Each row comes from the steps of one path. Every step used is in the known rows, and no mark comes twice. Write the path behind each row, first mark first.
Known rows:
P > A > E > G > B: [-15 -71 -24 -52 -11  34   8  26  -9 -21  -4  51  -2  34 -57  14 -10 -44
  28  10 -10  -7  22]
D > G > C > J: [  3 -21 -48   3 -25  26 -44  22 -84 -41  -8  25 -22   0 -48 -14 -11 -31
 -33   8   3   4 -55]
B > G > E: [ 38 -17 -23 -27  -9  46   6  -1 -35  -5 -51  32  27  -6  48   1   6 -34
 -42  29 -43 -10   7]
J > P > A > C: [ -2 -64 -11 -32   9  49  -8 -11 -39 -48  -1   6  12  -2 -30 -44  10 -25
  -3 -32  13  35  15]
D > G > B: [ -9 -65 -23 -36   1  20  15  22 -54 -21 -13  37 -16  40 -27  16  -9 -49
  16  10  -9 -34   0]
G > E: [ 43 -28 -33 -20  -3  36  22   2 -21 -17 -45  44  31   8  45 -16   1  -9
 -16  60 -24  -8  21]
A > E > G > C > J: [ -1 -17 -41  -8 -35  30 -52  24 -58 -35  -5  35 -12  -5 -58 -11  -7 -37
 -29  13  -8  19 -44]
G > E > A > C: [ 25 -50 -19 -31  11  56   9 -22 -23 -34 -26 -11  40  -8  13 -51  20 -30
   9   9 -19  17  25]
E > A > C > J > P: [-19 -43 -20 -19 -14  77 -24  16 -76 -36  16  15 -12 -15 -35 -15  54 -25
  18 -18   7  34 -40]
P > J: [ -5 -35   2  -7 -15  43 -14 -26 -22 -10  17  28 -11  -1 -58  -6  16 -13
 -33  11 -18   0  -4]
A > C > G: [  3 -35 -25 -43  -5  44  -7   3 -78 -18 -44  -7  15  16  27 -38  17 -68
 -43 -27 -34 -14   6]
G > C: [  7 -42 -39   2  -4   8 -46  19 -29 -44 -18  33  13  13   8 -32 -40 -22
 -35  22 -10   4 -21]
G > D: [  7 -74 -42 -23 -13  47  11   0 -33 -37   1  71  -6  27  63   1 -10 -40
 -32   1  -9 -16  23]
E > A > C > G: [  3 -50 -35 -46   0  68  -2   7 -67 -25 -35 -18  23  14  25 -45  26 -55
 -20 -29 -29 -14   8]
E > G: [ 13 -44  -7 -48  -3  39 -37  -4 -15  -1   6  46   0  25  20   9   7 -43
 -51  -4 -18 -25  12]
P > J > C: [  0 -15  -2  27 -11  24 -40   5 -37 -28 -14  18  -8  -1 -46 -29  16 -10
 -39 -17  -4  12 -29]
D > G > C > J > P > A: [ -1 -70 -52 -19  -9  69 -19  36 -54 -59  25  38 -16  11 -57 -19  -2  14
   0 -24  42  20 -32]
C > G > D: [ 11 -65 -56 -37 -23  62  15  15 -57 -34 -15  54  -6  36  84  -5  -4 -53
 -46 -19 -24 -33  13]
B > G: [-15 -39  -4 -25   0  46 -31  -3 -58   2 -23  26   5  -3   6  12  11 -67
 -55 -24 -31 -10  -5]
J > P > A > E: [  4 -65 -15 -50  -8  53  20  38 -32 -33  -7  86  30  13 -57 -17  -4 -13
   9  20  29  47  -4]
B > G > C > J > P: [-17 -26 -27  -8 -27  60 -51  34 -82 -35  10  31 -23 -13 -27   1  26 -30
 -16 -18  -3  26 -67]
B > G > E > A > C: [ 22 -44 -13 -34   8  61   0 -24 -29 -29 -30 -17  39 -16  16 -43  22 -43
  -3  -6 -28  16  18]
A > E > G > B: [-15 -59 -14 -52 -14  27   3  24 -16 -11 -10  52  -2  33 -43  20  -5 -58
  21  17 -23 -11  16]
B > G > C: [  2 -30 -28  -3 -10  18 -62  15 -44 -31 -25  21  10  -1  11 -16 -35 -48
 -60 -10 -29   3 -35]
B > G > C > J: [-19 -20 -46  14 -28  36 -57  17 -78 -36 -13  12 -19 -18 -53  -9  -2 -43
 -34  -5 -15  14 -48]

Which path is each row?
[  2 -27 -39 -10  -8  42 -24  40 -79 -22 -51  10   7  26  29 -35  17 -43
 -46 -28 -18 -21 -20]
J > C > G
[ -2 -27 -28 -15 -25  52 -43  39 -86 -39  14  40 -24  -2 -23  -2  21 -21
 -17  -9   9  19 -73]
D > G > C > J > P
[ -6 -29 -35  -9 -16  69 -15 -10 -69 -32 -18 -17   1 -30 -50 -26  39 -44
   3  -7 -17  24 -13]
B > G > E > A > C > J
[ -1 -67 -16 -26  15  37  -5 -22 -32 -45 -12   1  18   1 -35 -51  -4 -30
  -9 -22   8  26  34]
P > A > C
[ 50  -7 -47 -15 -15  42  11  29 -50 -22 -71  20  30  14  63 -32   9 -18
 -36  25 -35 -18  -3]
J > C > G > E
[-32 -68 -47 -30  -8  39  15  33 -55 -21 -31  14 -10  38 -17   0   5 -54
  27   3 -30 -34  16]
C > G > B
[ 20 -63 -32 -45 -21  51  -9  -4 -18 -27  14  73 -13  33  76  16 -10 -49
 -55 -16 -19 -28  20]
E > G > D
[  1 -51 -34 -48  -5  65  -4  15 -74 -35 -27  -6  11  16  10 -42  18 -45
 -29 -45 -14  -2   2]
J > P > A > C > G
[-27 -71 -42 -39  -8  51  14  29 -58 -38 -23  -2  -9  29 -32 -15  11 -51
  35 -26 -21 -12  12]
J > P > A > C > G > B
[  1 -61 -30 -30 -20  57  -5  -3 -47 -25  -6  60  -9  13  67  17  -5 -65
 -58 -30 -28 -17   9]
B > G > D
[-28 -71 -43 -36  -4  51  16  22 -52 -30 -31 -12   0  28 -22 -17  15 -59
  40 -12 -33 -22  18]
E > A > C > G > B
[-19 -32 -12 -18 -18  61 -27  14 -83 -33  11  23 -18 -14 -34 -10  48 -34
   2 -17   3  33 -40]
A > C > J > P
[ 26 -61 -43 -27   5  91  12   7 -13 -20 -20  12  39  -2  30 -17  25  -8
  11  24 -20  -9  11]
B > G > E > A
[ 27 -56 -23 -59 -29  49   2   6 -19 -24   5  93   1  31  61  16 -14 -56
 -53  -3 -17 -10  14]
A > E > G > D
[ 22 -33   6 -67 -14  34 -21  11 -17   2  -6  73  20  21  -3   9   0 -53
 -48  14 -15   1   3]
A > E > G
[ -2 -59 -22 -43 -16  57  16  40 -45 -36  -4  79  21   5 -77 -16   3 -13
  13  19  31  52 -13]
C > J > P > A > E
[ 52 -14 -38 -39 -12  44  23   3 -50 -19 -66   8  35   7  62 -35   9 -35
 -34  25 -46 -13  15]
A > C > G > E
[ 27 -35 -25 -38 -21  26 -54  35 -13 -42   1  56  16  16  -7 -18 -41 -22
 -44   1  -3  20 -37]
J > P > A > E > G > C
[ 34 -54 -60 -21   1  88  15  28 -24 -32 -35   5  40  12  41 -40  27   3
  15  21 -13 -14   4]
J > C > G > E > A
[  0 -64 -12 -29  17  54  -6 -22 -31 -34 -12 -12  30  -4  -7 -49  23 -39
   9  -9  -9  17  22]
E > A > C
[ 14 -52 -55 -19 -25  53   0  26 -62 -42 -26  48  -9  33  82 -15  -2 -49
 -51 -33 -20 -26  -2]
J > C > G > D
[-20 -47 -38  -3 -12  50 -17  -8 -69 -46  -4  -2 -14 -17 -86 -34  20 -30
   3 -14  11  30   0]
P > A > C > J
[-20 -44 -35  -5  -9  63 -18  -9 -68 -37  -4 -11  -5 -20 -66 -33  38 -38
  15  -4  -1  24  -9]
E > A > C > J
[  4 -54 -28 -37 -20  50   3  45 -43 -45  -5  76  22   4 -76 -23 -12 -11
   8  18  29  56 -27]
G > C > J > P > A > E
[ 22 -51  -8 -67 -11  45 -14  14  -6 -11   3  72  19  24 -25   1  -8 -34
 -38   3   2   7  12]
P > A > E > G
[  4 -16 -28  -6 -19  48 -26  26 -72 -20 -37   3  -3  16  -2 -32  22 -34
 -54 -34 -25 -17 -29]
P > J > C > G
[ 29 -69 -51 -23  10  84  23   9  -3 -28 -16  21  41   8  28 -29  21  11
  29  46  -6  -8  21]
G > E > A
[ 27 -37 -29 -33 -17  17 -51  27  -8 -40  -6  53  20  18 -11 -23 -49 -26
 -48   8  -6  15 -24]
P > A > E > G > C
